Each row was made from one walk, in order. Every step used is in the known rows, and no mark comes twice. Write each row's walk.
(in the rows, 128 means zero)
Known rows
s n h m d w: [ 43  91 169 186 144  87 155 123 177 141  57 139 164 122 139 133 184 131
 205 108 196 155]
y m d: [101 127 148 151 135 103 131 104 133 100  74 115 156 120 121 129 116 160
 174  82 158 137]
s n k m: [103 128 151 126 120 126 180  93 128 139  98 104 104 111 112  77 145 212
 197  90 116 155]
n s: [144 124 118 142 132 129 101 126 127 111 125 133 129 119 123 145 118 128
 148 129 149 139]
d n k m y: [104 152 137 133 121 103 152  84 135 136 105 136 119 101  85  87 135 211
 189  74 116 155]
y m: [135 114 142 130 116  98 150  98 127  98  98  96 146 118 122 131 120 154
 166  94 156 156]
s n: [113 121 139 122 156 133 128 127 148 148 123 105 122 115 131 124 167 128
 152 119 121 140]
k m d n: [ 80 150 155 148 140 125 154 103 136 145  83 136 119 119 108  91 135 164
 178  82 111 127]
k m d: [ 83 143 157 153 125 136 144 113 119 126  85 145 112 129 126 100 104 159
 158  94 110 112]
k m d n y: [ 65 169 172 145 175 139 113  74 167 125 106 141 142 139 135  70 127 181
 180 117 104 124]
k m d w: [ 82 133 167 183 132 131 194 110 142 143  95 165 124 140 125  74 136 150
 201  99 141 118]
k m s n d w: [ 80 119 149 183 150 127 171  92 161 148 114 172 107 126 136  60 194 147
 250  89 125 142]
n d: [125 119 117 136 128 137 101 110 125 119 121 155 140 137 116 122 115 140
 136 132 152 128]
n h m y: [ 84 104 144 147 103  75  82 121 136 102  78 138 154 112 127 181 117 131
 119 110 161 154]
n h m s: [ 75 108 135 160 102  69 112 123 137  99  77 140 138 114 151 161 146 126
 153 112 137 150]
m s n d: [ 91 126 119 149 163 130  85 115 151 134 122 156 123 116 138 112 180 135
 186 103 112 133]
s n y m d w: [ 72 131 183 170 202 120 133  73 206 119 105 120 185 137 151  79 178 167
 248 109 177 149]
y m h: [120 111 132 131 100  90 129  99  93 115  63  88 147 127 137 156 136 162
 164 116 114 144]
y m d n s: [112 131 134 160 153  93 115  91 152 100  70 116 164 101  99 134 135 165
 216  73 182 163]
n k m: [118 134 142 131  93 118 182  92 107 119 103 128 108 124 109  82 104 209
 175 101 124 143]
k m y: [107 140 151 142 119 125 121 107 123 123 110 143 106 119 121 118 110 150
 140  90  96 129]
h m s: [ 94 143 149 141 118  87 109 117 160  92  92 134 129  93 149 142 155 125
 152 106 122 152]
y m s n: [ 98 120 142 144 151  90 134 100 154 113  98  98 129  97 144 121 186 147
 215  67 119 163]
k m: [116 128 151 133 105 128 162 106 113 126 108 125 102 128 126 103 109 153
 148 107 106 131]
h m d w: [ 80 135 172 173 132 101 153 115 180 117  75 152 161 115 132 119 155 130
 181 114 188 144]
h m: [111 129 155 122 106 100 124 111 149  96  87 112 140 100 131 148 128 133
 124 121 152 159]
h m s n y: [ 61 154 174 132 176 108  66  89 207  93 110 117 146 100 179 118 187 144
 176 124 108 162]

Write each row's walk
[ 72  98 119 159 149 105 117 138 134 149 113 138 120 128 151 135 182 123
 179 107 107 132]  m s n h
[ 77 140 147 132 132  82 128 101 171 107  85 115 127  76 138 118 188 183
 201  86 132 176]  h m s n k
[ 77 134 156 135 143  91 110 115 178 112  87 113 122  81 153 138 194 125
 174  92 115 165]  h m s n
[100 140 155 117 188 147  83 101 176 127 146 110 146 135 158 104 161 147
 154 148 114 136]  s n y
[ 69 113 135 154 119  57 126 112 156 117  77 131 141 104 134 149 173 130
 172  99 140 165]  d n h m s
[123 133 159 127 148 111 106  69 156  79 122 101 168 136 148 112 113 170
 167 128 149 153]  n y m
[ 98 148 131 149 104 106 170  98 116 113 109 148  95 115 128  76 132 203
 202  86  90 138]  n k m s
[ 89 146 147 152 145  92  89 106 174  98  59 131 158  86 108 151 144 142
 175  98 178 166]  h m d n s
[ 85 148 147 151 113 126 163  98 112 120  80 146 119 126 109  79 101 218
 186  88 127 124]  n k m d
[ 91 148 133 144 162 123 120 125 152 147 102 140 144 121 110 116 152 140
 158 106 133 125]  m d n
[ 95 155 130 144 119  94 182  87 135 133 106 140 101 104 109  68 161 206
 223  73  94 152]  d n k m s
[111 113 127 132 153 144 100 110 144 137 117 133 134 124 121 117 153 141
 157 120 145 139]  s n d
[ 92  85 126 140 139 117 127 134 125 153 108 114 131 136 133 143 157 131
 154 123 139 138]  s n h
[ 90 123 159 120 159 111  86  70 142 114  81  69 166 132 166 131 167 178
 187 137 102 152]  s n y m h
[106 126 168 121 175 118 103  70 175  99 115  79 164 124 152 107 151 170
 190 117 143 163]  s n y m
[ 86 100 142 136 106  70 135 109 147 122  72 110 155 114 116 156 146 136
 147 114 174 170]  d n h m
[ 72 140 175 142 196 125  88  77 180 100  91 100 174 126 151 105 146 180
 200 105 147 146]  s n y m d
[100 118 155 183 141  99 181 100 157 117  87 138 166 129 123 104 147 149
 219  88 192 142]  y m d w
[ 44  98 161 155 137  93 107 126 152 125  44 118 155 113 136 158 150 143
 159 103 167 150]  s n h m d
[114 126 128 120 142 124 150 113 141 142 120 110 129 111 115 103 162 185
 179 110 138 152]  s n k
[103 147 150 144 162 101  94  74 165  74 126 123 156 129 167 105 138 162
 194 111 119 146]  n y m s
[ 91 153 122 141 151 112 142 110 146 142  99 144 149 116  94  99 147 197
 186 101 150 135]  m d n k
[105 145 121 158 167 124  93 122 154 130  99 148 145 111 104 131 142 139
 179 105 152 135]  m d n s
[ 73 149 160 138 143  94 118 110 175 117  64 124 156  93 114 136 152 144
 158  99 159 156]  h m d n
